Each row was made from one path, in order. Every step used is in the known rows, and no mark comes twice. Write each row's path.
(in the rows, 128 means zero)
Known rows:
v -> w -> f -> u -> l: 179  125  145  141  124  135  113  159  115  130  182  134  143  106  132  132  102  111  154  150  156  106  88  103  111  109  145  106  132  145  137  150  140  76
g -> v -> w: 161  142  114  130  95  135  112  139  143  123  126  117  108  141  131  110  130  102  135  139  131  121  129  119  139  137  113  132  127  121  122  125  142  114
c -> s -> h -> f -> u: 143  121  161  126  139  153  177  125  91  152  207  132  136  93  134  108  129  102  91  138  152  113  125  146  125  126  136  106  197  147  126  150  132  151
u -> l -> f -> w: 143  124  138  134  136  104  113  149  115  121  145  127  132  86  130  165  115  131  159  141  138  115  91  116  109  144  117  113  152  129  131  152  148  114
w -> v -> g: 112  130  119  127  133  121  120  126  134  139  111  139  132  140  142  119  145  109  150  141  161  138  99  100  106  127  118  112  140  108  130  144  117  127
l -> u: 133  142  127  141  134  115  129  108  125  105  133  133  134  121  130  121  125  142  131  152  132  116  108  107  142  133  140  121  146  128  142  127  125  115
l -> u -> f -> v: 141  143  132  138  127  86  154  114  124  117  176  140  136  120  122  137  96  119  112  166  139  111  114  89  145  116  118  79  145  180  134  140  137  110
g -> v -> f -> u -> l: 197  100  138  105  135  110  121  124  146  142  165  136  129  132  127  108  117  91  122  157  156  106  96  137  136  145  143  118  144  112  137  143  141  102
w -> f -> v: 130  132  131  149  114  109  135  135  93  141  203  149  156  135  122  124  118  114  137  126  154  130  136  87  134  89  145  103  119  182  133  141  119  81
u -> f -> v -> w: 154  144  121  132  99  104  134  152  119  129  168  127  125  111  135  141  84  94  123  154  123  120  118  102  135  107  96  83  118  177  107  134  132  121
v -> f -> u: 165  103  127  120  136  111  113  130  101  129  142  138  149  118  144  101  103  103  107  141  141  118  103  143  130  115  140  123  125  128  128  125  100  132
h -> s -> c: 124  137  150  156  128  136  160  137  107  144  104  125  122  135  130  124  127  146  109  103  144  120  110  139  108  133  141  124  152  156  118  135  122  126
g -> v -> f -> l -> u: 166  126  109  119  126  104  110  92  131  113  154  146  154  156  123  82  115  103  130  162  135  117  107  101  166  133  148  111  147  126  130  134  107  88
g -> v -> w -> e: 147  137  116  144  103  123  91  147  133  142  138  138  99  158  141  70  122  101  131  134  121  124  112  96  126  142  123  123  140  117  132  125  164  107
g -> v -> f -> u: 185  108  126  115  119  114  113  125  115  131  151  135  137  137  135  83  118  89  103  143  155  112  116  147  145  131  136  133  130  127  134  127  121  122
v -> g: 125  127  116  110  130  127  128  105  135  126  104  122  126  125  148  132  132  111  134  137  133  138  102  120  117  128  151  118  137  104  136  133  113  137
l -> f -> w -> e: 114  122  128  164  125  94  78  162  82  132  143  146  128  114  147  105  106  127  141  120  131  122  96  103  104  132  121  124  152  147  135  137  151  123
l -> u -> f -> w -> v -> g: 124  145  122  161  143  81  123  141  121  117  93  137  130  114  149  132  123  116  147  184  168  115  66  75  94  133  95  73  165  153  126  144  121  107
c -> s -> h -> f: 123  130  140  134  139  147  171  118  99  161  191  129  130  109  133  124  136  120  106  137  128  122  134  146  129  135  120  105  188  137  113  149  138  147
u -> l -> f: 139  121  135  126  139  116  112  129  132  123  165  138  138  110  123  176  114  136  150  137  131  110  95  125  138  139  127  131  148  111  143  159  167  125
u -> f: 138  124  132  136  137  120  135  145  138  131  126  129  119  133  124  157  111  125  114  138  130  111  124  134  127  132  108  114  138  158  114  132  151  131
f -> w: 129  131  130  138  121  117  125  145  111  128  108  116  126  103  134  115  134  121  138  135  138  131  118  118  99  130  123  109  128  142  116  122  110  114
h -> f -> v -> w: 157  159  113  142  96  114  143  136  89  138  201  125  136  121  135  116  87  105  133  143  127  122  122  85  141  119  107  99  128  175  110  146  120  126
f -> v -> w -> e: 132  145  118  136  96  105  102  145  105  144  175  144  126  128  144  77  95  96  136  141  114  138  111  71  115  109  117  90  122  146  126  129  134  109
u -> l -> f -> h: 135  113  151  110  128  115  114  144  111  126  158  126  148  107  129  157  100  121  135  144  144  121  96  109  133  143  140  102  151  135  147  160  154  98
l -> u -> f: 139  138  128  153  144  102  134  124  129  112  136  136  124  124  126  151  106  142  114  164  136  100  101  110  138  135  116  107  156  159  129  135  151  120
l -> u -> f -> v -> w: 157  155  122  147  111  89  138  132  119  111  172  133  136  107  130  137  81  109  123  180  121  107  100  78  141  112  105  73  134  173  121  134  130  107
v -> w -> e: 131  136  117  146  117  117  88  151  119  138  131  135  115  133  150  90  106  116  134  135  103  126  101  97  107  129  119  118  133  122  125  125  142  119
f -> l -> u: 133  138  129  127  134  127  125  102  137  106  147  136  158  132  121  107  115  129  141  149  131  123  111  89  147  122  155  106  152  131  134  134  108  99
s -> c: 118  132  127  142  127  141  152  127  133  131  117  116  124  115  121  136  123  140  123  119  130  116  120  135  129  127  137  136  135  140  118  126  131  118
g -> v -> w -> f -> h: 157  134  126  148  86  130  106  171  95  129  156  123  138  149  132  85  117  95  134  143  160  119  127  91  129  124  146  100  129  164  137  135  134  54
s -> h: 113  120  141  123  126  144  144  121  123  150  139  115  111  115  130  104  139  127  123  135  123  126  128  141  131  130  118  117  138  116  131  119  125  133

Which path is each row?
128  128  129  152  121  108  105  156  87  113  133  129  138  93  136  135  111  126  150  125  137  120  109  127  115  128  112  125  137  149  125  140  127  131 | l -> f -> w
160  116  148  127  116  105  118  146  80  151  119  134  139  166  147  69  120  100  88  131  159  134  120  131  120  153  143  97  143  153  130  141  112  101 | g -> v -> f -> h -> s
163  137  151  161  89  129  116  173  66  144  136  132  138  169  139  78  121  101  116  125  173  127  117  99  104  130  145  96  143  187  140  146  129  64 | g -> v -> w -> f -> h -> s
130  135  122  101  116  114  143  96  123  123  149  126  137  116  143  118  124  90  129  141  141  145  111  99  121  103  147  92  128  131  133  137  95  129 | f -> v -> g
111  130  116  151  127  102  90  154  93  123  113  140  142  105  149  126  126  107  165  140  169  133  83  97  95  122  102  109  147  131  133  152  114  129 | l -> f -> w -> v -> g
127  119  137  152  138  92  90  155  114  141  155  146  124  110  137  132  107  128  157  141  129  118  74  98  89  146  118  106  159  124  139  154  169  104 | u -> l -> f -> w -> e
123  129  165  174  120  140  155  165  59  152  128  128  154  140  138  100  113  139  106  107  171  119  109  118  100  118  171  100  151  202  130  151  118  60 | w -> f -> h -> s -> c
176  121  154  121  146  128  159  130  123  137  193  126  131  118  124  137  100  125  129  142  155  104  100  115  120  141  134  113  163  144  136  161  153  125 | h -> f -> u -> l
107  123  146  118  137  144  158  122  123  151  153  127  132  100  134  120  153  112  112  140  125  135  135  153  121  120  131  101  166  117  124  131  128  140 | c -> s -> h
146  114  146  130  125  126  110  137  95  112  163  139  149  101  131  130  95  116  123  122  152  108  112  135  142  114  141  143  144  135  146  142  138  152 | l -> f -> u
200  127  144  137  115  132  113  150  137  132  184  131  124  130  121  113  116  97  153  148  175  98  98  101  125  121  142  115  142  141  145  146  162  67 | g -> v -> w -> f -> u -> l
122  134  142  129  112  128  177  109  92  160  218  123  122  116  126  95  116  113  122  142  137  119  141  112  139  123  109  96  152  163  124  141  122  133 | s -> h -> f -> v
143  144  126  136  111  110  160  120  96  141  210  137  141  136  123  120  98  115  125  131  144  126  138  96  142  120  116  104  138  176  120  150  127  127 | h -> f -> v
118  132  162  142  121  141  165  151  84  146  97  110  140  133  140  100  114  130  95  109  153  132  107  126  101  135  156  97  154  176  125  138  112  101 | f -> h -> s -> c
165  110  159  139  144  129  127  143  124  136  188  139  149  125  119  136  116  122  142  138  171  108  96  114  110  113  158  114  145  148  149  152  146  78 | w -> f -> u -> l
138  135  134  127  120  102  150  132  127  134  171  139  131  129  121  147  99  102  111  148  136  121  130  110  134  110  105  91  129  177  117  140  140  121 | u -> f -> v
119  135  142  151  133  132  172  144  81  155  166  118  127  85  141  114  142  111  121  144  135  128  124  132  103  136  110  88  191  151  103  145  121  136 | c -> s -> h -> f -> w
136  135  131  156  137  122  119  120  112  107  177  149  171  146  122  110  111  136  156  145  148  115  114  77  141  104  172  108  150  166  135  143  111  63 | w -> f -> l -> u
140  133  126  153  100  128  99  175  73  131  150  121  151  125  142  107  100  110  135  142  144  127  113  93  118  111  145  95  125  170  128  133  115  64 | v -> w -> f -> h
138  144  121  124  130  87  149  93  124  108  154  133  135  113  140  143  101  104  122  181  145  120  88  79  133  114  136  66  153  150  137  145  119  119 | l -> u -> f -> v -> g
138  133  124  111  125  103  153  110  130  131  146  127  126  122  142  153  104  90  119  154  145  134  108  100  118  107  127  78  137  158  124  146  123  133 | u -> f -> v -> g
144  153  113  154  99  99  119  144  84  153  213  144  127  140  142  79  80  99  129  136  121  121  113  69  124  126  113  92  140  169  116  144  144  119 | h -> f -> v -> w -> e
114  127  162  149  115  132  144  158  60  137  117  125  150  117  140  128  94  134  102  101  159  121  97  131  118  135  151  114  166  178  132  152  129  115 | l -> f -> h -> s -> c
137  119  175  127  132  114  124  156  84  140  144  135  155  128  136  149  104  125  122  129  159  126  88  117  108  147  144  92  163  151  147  173  150  109 | u -> l -> f -> h -> s
147  146  126  145  137  123  141  106  113  113  183  138  157  143  121  115  98  140  138  149  140  111  110  84  152  137  143  112  173  162  128  152  117  105 | h -> f -> l -> u
125  126  140  141  125  139  159  124  97  157  177  117  109  127  127  102  127  134  119  136  130  114  130  136  130  142  107  128  161  141  123  140  139  141 | s -> h -> f
141  126  139  114  124  104  129  122  125  128  207  141  151  109  119  168  99  114  148  140  136  121  105  102  146  119  126  108  136  137  143  161  152  118 | u -> l -> f -> v
127  140  164  164  132  113  167  149  89  125  97  119  137  126  135  121  92  145  83  149  162  103  84  108  113  143  144  79  180  198  127  147  133  94 | l -> u -> f -> h -> s -> c
163  115  110  125  119  102  113  124  123  138  139  141  127  151  131  107  128  104  121  142  135  121  126  139  153  141  128  132  126  115  122  126  129  116 | g -> v -> f
